Each row was made from one walk, in order. Every step used is in the known rows, and no mark comes twice. Write each row's walk.
Known rows
fadiv, vinu: [  8   7   0   5   8  -3  -1  -2   5   0  -8   0   5  11   0   8  -6 -16
 -26  -1   2  -4  -2  24 -11  -5  -1   1  -4]
rufovig, nofu, fugurus, fadiv: [ 14   1  -7   7   5   0  -1   6  -9   8  -6   4  -3  -8  -1   6  20   6
  -2   3   2   1   4  -8  -2 -22   1   8  -4]
zuse, nofu, fugurus: [-10   3   6  -1  -1   3 -17   6 -13   1  -5   6   4 -11   0  -1  -1  13
   2  -4  -5  10   5   1 -10 -12   5   0  -1]
zuse, rufovig, nofu, folu: [  8 -14  -1  -4   8  15  -3  -3 -14  -2  -7   4   0   5  -5   4  13  -2
  15   2   5   0   0   2 -11  11 -17  -1 -14]
fugurus, rufovig, nofu, folu, pepo: [ 36  -8 -12  -9  -2   1  37   1  -2 -11   6  10   1 -11  -6   2  14   1
  11   3   1 -11   4  -7  10   6 -23   5  -1]
fenuf, folu, fugurus, fadiv, vinu, zuri: [ -2  10  11   8  -2   0   1 -12  14   2   0  -3  -1   7   9  -6   2  -7
  -6  -1   1   1  -9  12   8  -9   4  -6  -9]
pepo, folu, fenuf: [ -3  -1  11  11  -2   0  -4  16  -1  -3  12 -11   7   4  -6  27 -11  -2
 -16   1   7  -3  -3   2   8  -6   7  -2   1]
dako, nofu, fugurus, fadiv, vinu, zuri: [  2  21   0  14   8  -2  23   6   0   9  -2  -1  11   6   4   4   6   0
  -6 -10   1  -6  -1  17   5 -29   7   0  -9]
zuse, nofu, folu, fenuf: [  2   1   6   3   1   9 -13   2   0  -1  -4  -7   9 -11  -2   7  -1  14
  14  -6   5   5   7  -2  -4   8 -11   2  -4]
dako, nofu: [  2   5  -5   5   5   0  11  12   3  12   1   5   2   3  -1   1 -12  -8
 -13  -6   2   2   4   3  -4   1   3  -3 -15]
fenuf, folu, fugurus, fadiv: [  8   2   6   3  -3  -1 -12 -11   9   6   4   2  -7   5   4  -9  -7 -11
   4  -3   0   9  -3 -11   7  -3   4  -1  -8]
fugurus, rufovig, nofu: [ 14 -10  -7   3   1  -4  11  15 -12 -10  -4   3   1  -3  -5   4  13  -1
 -18   7  -3  -5   2  -1   2   6   2   4  -3]
nofu, fenuf, folu, fugurus, rufovig: [ -2  -7   0  -7 -11  -7  -7 -11   8 -12   9  -7  -4  13   4 -19  -9  -1
  10   1  -4  -3  -7  -9   4  10   5  -4  18]
nofu, fenuf, folu: [  7  -1   3  -1  -3   2  -2 -12  14   1   1  -6 -10   7   5 -14 -10 -10
   9   0   3   1  -9  -3  -8   7  -2  -8   5]
folu, fugurus, rufovig, nofu: [ -8 -10  -6  -3  -1  -4  -5  10 -12  -7   3   3  -2  -5   0   2   9   5
 -16   9  -5  -5   2  -4   5   6   6   4   4]
fadiv, vinu, zuri: [ -8   6   3   7   5  -2   8  10   5  -2  -8  -3   8  11   7  11   1 -14
 -27   1   1  -3  -6  26  -5  -5   6  -9  -8]
fenuf, folu: [  9  -3   5   6  -4  -1  -1 -11   8  -3   1   4  -3   8   2 -12 -10 -15
   0  -3   1  11  -5   3  -2   1   0  -6 -10]
zuse, nofu: [  1   3   7   1   2   2 -11  14  -6   5  -6   2   3  -9   1   5  -6   5
 -13   0  -2   9   4   3  -9   9   0  -3 -11]
dako, nofu, fugurus: [ -8   8  -6   4   4  -1   6   4 -10   8   0   9   5   5  -1  -6  -8   0
   3 -12  -4   3   5   1  -4 -18   8   0  -5]
rufovig, nofu, folu, fugurus: [-16  -2  -3 -11   0   8 -12  -7   7  10  -7   1  -5 -13   6   3  10   4
  11   5   3   5   5  -3  -3   5  -4   2  -2]
nofu, folu, fugurus, fadiv: [ 12   6   1  -4  -2   2  -8  -1   6   8   0   5   2   5   2  10   1 -10
  14  -2   5  11   5 -12   0  -5  -4   7  -9]
zuse, rufovig, nofu, fenuf: [  1 -12  -6  -5  10  11 -10  11 -18   2  -7 -10  -8   6  -4   3  12   7
  -4   7   5 -14  -5  -2 -15  15  -8  -4   0]
dako, nofu, fugurus, fadiv, vinu: [ 18  21  -4  13  13  -3  15  -7   1  11  -3   3   7   6  -4   3  -2  -1
  -6 -12   3  -5   3  14  -1 -32   2  10  -5]
zuse, nofu, fenuf, folu: [  5   2  11  -2  -4   2 -11 -10  11   6  -1  -8  -9 -11   4 -15  -7  10
  12  -3   1   6  -6  -1  -9  14  -5 -10   3]
fenuf, folu, fugurus, rufovig: [ -2 -10   4  -2  -9  -7  -5 -12   3 -15  10   5   1  12   1 -15 -10 -10
   2   0  -9   5  -4  -5   9   4   7  -3   3]
fugurus, rufovig: [ 18  -8  -4   5  -3  -7   9  16  -8 -15   4   5   9  16  -4   5  -3 -14
 -17   1  -4   1   1   1   0   4   1   2  -2]
pepo, folu, fugurus, nofu: [-37   4   9  -5  -2  -4   4  14   6  13   6   3  -5  -5  -1  20 -19  -5
 -15   4  -1  11  -2  -4   9   9  13   2   0]

Which walk is each row?
[  2  -5  -6   4   3   9  -5  -2   3   1  -6  -8   2 -10  -2   5  12   7
  11   2   8  -7   7  -3   0   2 -10   3  -1] : rufovig, nofu, folu, fenuf
[ 10   6  -2   0   4   5  18  -1   9  11   1   7   6   2   0  -1  -7 -10
  15 -12   3   8   8  -1  -6   2  -8  -2 -14] : dako, nofu, folu
[ 33 -10 -10  -7  -6  -4  31 -11   5 -11  12  -2 -12 -10  -3 -20   7   8
   9   6   1 -20  -8  -9  11  11 -18  -3  14] : fugurus, rufovig, nofu, fenuf, folu, pepo
[-35   3  -6  -5   3  -4  -3  12   2  11  -6   5  -4   1   1   1 -15  -8
 -15   2  -3   9   1  -4   1   9   8   0  -1] : folu, fugurus, nofu
[-10  -9 -10  -9  -2  -4  -7   9  -8   0   0  -8  -7  -7   3  -1  12  11
  -8  12  -2 -14   0  -9   1  11   4   3  18] : folu, fugurus, rufovig, nofu, fenuf
[-14  -9  11  -4  -7  -3   2  11  -5  -6  14  -1  -2  -9  -6  20   7  10
 -17  10  -4  -2  -1  -3  11   4  13   4   5] : pepo, folu, fugurus, rufovig, nofu
[-19  -6  -2 -10  -3   3 -18 -18  15  11  -2  -9 -19 -14   9 -18   4  10
  10   7   2  -5  -7  -8  -2  10   1  -7  11] : rufovig, nofu, fenuf, folu, fugurus
[-11   6  -9  -3   5  -3   9  15   5  12 -10  -3  -6   4   2  -1 -10  -7
  -9   3   2   0  -2  -2  -8  17   2   0   6] : fugurus, nofu, fenuf
[-7  3 -7  4  1  2 10  2  7  2 -5 -1  7  3 -3  4 -9 -4 10 -5  3  2  5 -4
  4  9 -8  3  0] : fugurus, nofu, folu, fenuf
[ -7 -13   1  -2  -7  -3  -2 -15   0 -10   4   3  -8  -7   0 -16   5   4
   1   5  -8   0  -1  -6   9   9   3  -2   4] : fenuf, folu, fugurus, rufovig, nofu
[ -7  -3  -8   2   3   3  -6   4 -10   3  -8   3  -3  -8   0   1  14   5
  -3   3   0  -1   4   1  -6 -17   5   1   0] : rufovig, nofu, fugurus
[ 23  -1  -6  -8  -4  -2  16 -13  15   1  11  -2 -10   2   3 -15 -11  -5
   7  -1   5  -9  -9  -6   2   5 -14  -8   7] : nofu, fenuf, folu, pepo
[ 17  11  -6  11  14  -1   2  -7  -3   7 -11  -1  -2  -5  -3  10  21   7
 -10   1   4 -10   1  14  -4 -32   0  11   2] : rufovig, nofu, fugurus, fadiv, vinu
[  3 -15  -3   2   7  18 -12  -1 -13  -8  -3  -6   4   6  -7   8  12   8
  13  -1   6 -12   0  -2  -1   7 -18   0  -5] : zuse, rufovig, nofu, folu, fenuf
[ -2  -1   8 -11  -8   1  -9   0  -6  -9   5   5   8  -7   0   0  -2  11
  17  -4  -8  10   7  -5   4  15  -3   4   0] : zuse, nofu, folu, fugurus, rufovig
[  0  10  -1  12   9   0  10   4  -5   3 -15  -3   2  -6   4   9  27   8
 -11   2   2  -9  -1  17   1 -29   5   2  -3] : rufovig, nofu, fugurus, fadiv, vinu, zuri
[-11   1   1 -11  -3   4 -14  -5   6   5  -1   5   2   4   6   4  -5 -10
  14  -1   0  10   4  -3  -4   3  -1   0  -2] : nofu, folu, fugurus
[-38   6   7 -11  -2  -4   1  14   9  17   6 -10  -9  -7   1  17 -17   3
  -6   6   2   1  -6  -6   3  14  12   1  14] : pepo, folu, fugurus, nofu, fenuf
[ 20  14  -2  11   8  -1   1  -5   0   0  -7   3   6  13  -2   8   4  -8
 -10  -4   4  -3  -1  15  -6 -33   0  11  -1] : nofu, fugurus, fadiv, vinu
[  3  -2   6   3  -4  -4  -4  12 -25 -17   1   6  12  -2  -5  -4   3  13
   1  -5 -11   5   6  -1  -1  -9   5   2   5] : zuse, nofu, fugurus, rufovig
[  1   6  -6   6   5   7   9  -3   7   5   5  -5  10   3  -2   2  -8   0
  17 -12   8  -2   7  -2   4  -1  -6   0  -6] : dako, nofu, folu, fenuf
[ 16  17   9   9  11  -1  -7  -3  -6   3  -8   2   6  -7  -5   8   7  14
  -6  -7   2   1   3  14  -7 -23  -1   9  -2] : zuse, nofu, fugurus, fadiv, vinu
[ 23  -7  -3  -1  -2  -1  18   4  -3 -11  -3   5   3  -3  -4   4  16  -1
  12   3  -2   1   5  -2  -1   7 -10   4  -3] : fugurus, rufovig, nofu, folu
[  9  -5  -4   5  -3  -7   4   9 -21 -19   3   9  10  16  -5  -1   0  -7
  -3  -1  -8   1   1  -2   0 -18   5   3   9] : nofu, fugurus, rufovig
[-15  -1   2 -11  -6   0 -19 -15  14   6   4  -7 -10   4   9 -16 -11  -2
  10   1   2   0  -7  -5  -4   8   3  -8  11] : nofu, fenuf, folu, fugurus
[ 16  -9  -6   6  -3   1  10   1  -4 -16   1  -5   8  -6  -6   5  16   9
  11   3   2 -12   7  -4  10   3 -11   8   7] : fugurus, rufovig, nofu, folu, fenuf
[-15  -2   4  -4  -7  -1 -18 -16  11   0   1   4  -6   4   5 -14 -13 -10
   3  -1  -3  10  -3  -2   2   3   6  -8  -4] : fenuf, folu, fugurus
[ -7  -1  12  -9 -10  -5 -14 -14   2 -10   8  -9  -5  -9   3 -21  -7  19
  13  -1  -7   2  -5  -7   2  19   0  -5  14] : zuse, nofu, fenuf, folu, fugurus, rufovig
[ -8  -5  12  -4  -9  -6  -1  13  -6 -11  17   3   5   8  -4  20 -11  -6
 -14   6  -6   3  -3  -1  10   1  14   3   4] : pepo, folu, fugurus, rufovig
[-31   0   4  -3  -3  -3  -2 -15  13   8  -2   6 -10   0   2 -16 -20  -8
   3  -1  -6  13  -5  -7   7  13   5  -5  -2] : fenuf, folu, fugurus, nofu
